Every row comes from one small tree of marks. Brackets hold a mark, then the marks that hang from it, in alphabetical order. Every link used is in the known rows. Which tree was each row made from?
Known rows:
[L D]: [ 0.525 -1.356  0.058  3.080  0.279 -0.767  1.620 -0.180  3.754 -3.318
  3.761  0.382  4.212  0.500 -1.649  5.048]
[J [E D N] L Q]: [ 0.833  6.243 -1.715  5.457 -4.178 -0.978  3.607  2.524 -0.628  4.077
  1.775  6.196  2.251  0.226  0.124  1.733]
[E N]: [ 1.620  1.863 -0.525  3.294 -1.262 -1.626  2.124 -0.073 -1.087 -2.569
  3.552  0.500  5.145 -1.394 -0.298  0.820]
[N [L [D E] [J Q]]]: [ 3.113 -0.090  0.899  4.297  2.468  0.957  1.622 -0.825  3.441 -7.579
  3.064 -0.860  4.005  2.360 -3.290  8.058]
[Q [N [L J]]]: [-0.676 -0.179  1.089 -0.457  1.552  0.783  1.094 -0.813 -0.937 -4.117
  5.035 -2.581  3.507 -3.277 -0.784  4.835]
[N [L [J E Q]]]: [ 1.028  1.530 -0.122  2.249  1.194  1.246  2.198  0.750  1.542 -5.366
  4.077  1.141  2.446  1.854 -1.758  6.951]
[Q D N]: [-2.177 -1.502  0.955 -1.383 -1.857  0.658  0.834 -0.686 -0.005 -3.470
  3.882  0.852  1.852 -5.534 -2.816  1.616]
[Q [D E] [N [L J]]]: [ 0.377 -1.486  2.527  0.426  0.479  0.189  1.126 -2.096  0.351 -8.262
  3.180 -2.373  3.116 -5.386 -3.847  4.148]
[E D [N L]]: [ 0.920  3.633  1.391  4.322 -1.681 -4.682  3.369 -1.394 -2.502 -0.298
  2.937 -3.637  8.299 -3.165  0.874  2.888]
[N [L D]]: [ 0.226 -0.631  1.375  2.537  1.786 -0.410  1.884 -1.056  2.896 -2.446
  3.890 -2.854  6.240 -0.394 -0.643  6.621]
[L D N]: [ 1.546 -0.608 -0.871  3.881  0.693 -5.152  1.728  0.913  3.760 -5.440
  3.871  0.496  7.087  2.942 -3.093  5.399]
[L D [J E Q] N]: [ 2.318  0.672 -2.673  3.998  0.719 -3.464  1.578  2.532  5.488 -8.857
  4.043  4.882  3.287  7.326 -4.513  7.850]
[N [L J]]: [ 0.833 -0.301  0.803  1.780  2.800 -0.297  2.210 -0.606  0.736 -4.856
  4.225 -3.048  4.372 -0.809 -1.007  6.227]
[L J]: [ 1.290 -0.844 -0.547  2.251  1.398 -0.599  1.988  0.209  1.221 -5.995
  4.049  0.242  2.346 -0.029 -2.079  4.712]
[J Q]: [ 0.843  0.982 -0.515  2.296 -0.814  1.995  1.769  1.105  0.005 -2.645
  3.578  3.302  2.236  0.833 -2.593  3.291]
[J E [L N] Q]: [ 1.253  3.872 -2.456  4.096 -1.263 -0.950  2.728  4.353  1.702 -0.094
  2.789  7.192  2.308  3.501 -2.519  3.404]

Write each row's tree:
[ 0.923 -1.285  0.713  2.230  3.350 -0.444  1.692 -1.053  3.643 -4.999
  4.211 -2.928  4.757  0.769 -1.098  8.098]
[N [L D J]]
[ 0.314  1.211 -1.482  0.836 -1.212  1.841  1.119  1.604  0.829 -5.979
  4.598  4.863 -0.590  1.165 -2.593  4.734]
[L [J E [Q N]]]
[ 2.158  1.657 -0.645  4.174 -0.643 -0.573  2.276  2.234  1.199 -2.735
  1.113  5.244  2.686  0.523 -5.500  2.147]
[J [L N] [Q [D E]]]
[-0.733 -1.018 -0.642 -1.113 -0.014  2.893  0.639  0.237  0.511 -5.756
  4.039  3.268 -0.961 -1.298 -4.124  3.752]
[L [J [Q D N]]]
[ 0.612 -0.320  2.347  2.277  0.155 -0.189  0.984 -1.578  1.245 -4.814
  3.866 -2.632  5.688 -3.188 -1.604  4.924]
[Q [N [L [D E]]]]
[-0.895  1.833  0.177  0.992 -1.350  2.225  0.953  0.801  2.098 -2.845
  4.480  2.867  2.424  0.644 -1.443  5.713]
[J E [Q [N [L D]]]]
[ 2.277 -1.210 -1.632  3.574  2.439 -5.070  1.471  0.933  4.598 -8.532
  4.183  0.325  5.421  4.277 -3.729  7.000]
[L D J N]
[ 1.351  2.759 -2.055  3.286  0.387  0.096  2.219  3.368  0.092  1.135
  2.777  5.045  2.994  2.428 -2.743  2.769]
[J [L N] Q]
[ 1.870  1.979 -1.308  4.948 -1.142 -8.460  3.387  1.735  1.893 -8.253
  3.586  1.353  5.582  2.623 -3.181  6.079]
[L [J [E D]] N]
[ 0.746  2.568  0.403  3.300 -0.114 -1.139  3.012  0.412  0.846 -4.138
  3.499  0.294  3.424  1.078 -1.468  7.389]
[N [L [J [E D] Q]]]
[ 1.492 -0.956 -1.429  2.556  1.761  1.705  1.087  0.600  4.119 -5.538
  3.860  2.858  1.092  3.882 -3.216  7.032]
[L D [J Q]]
[-1.954 -0.879  1.225 -1.372 -0.040  0.502  1.249 -0.765  1.387 -5.861
  4.346 -0.550  1.733 -4.227 -2.302  4.753]
[Q D [N [L [J E]]]]
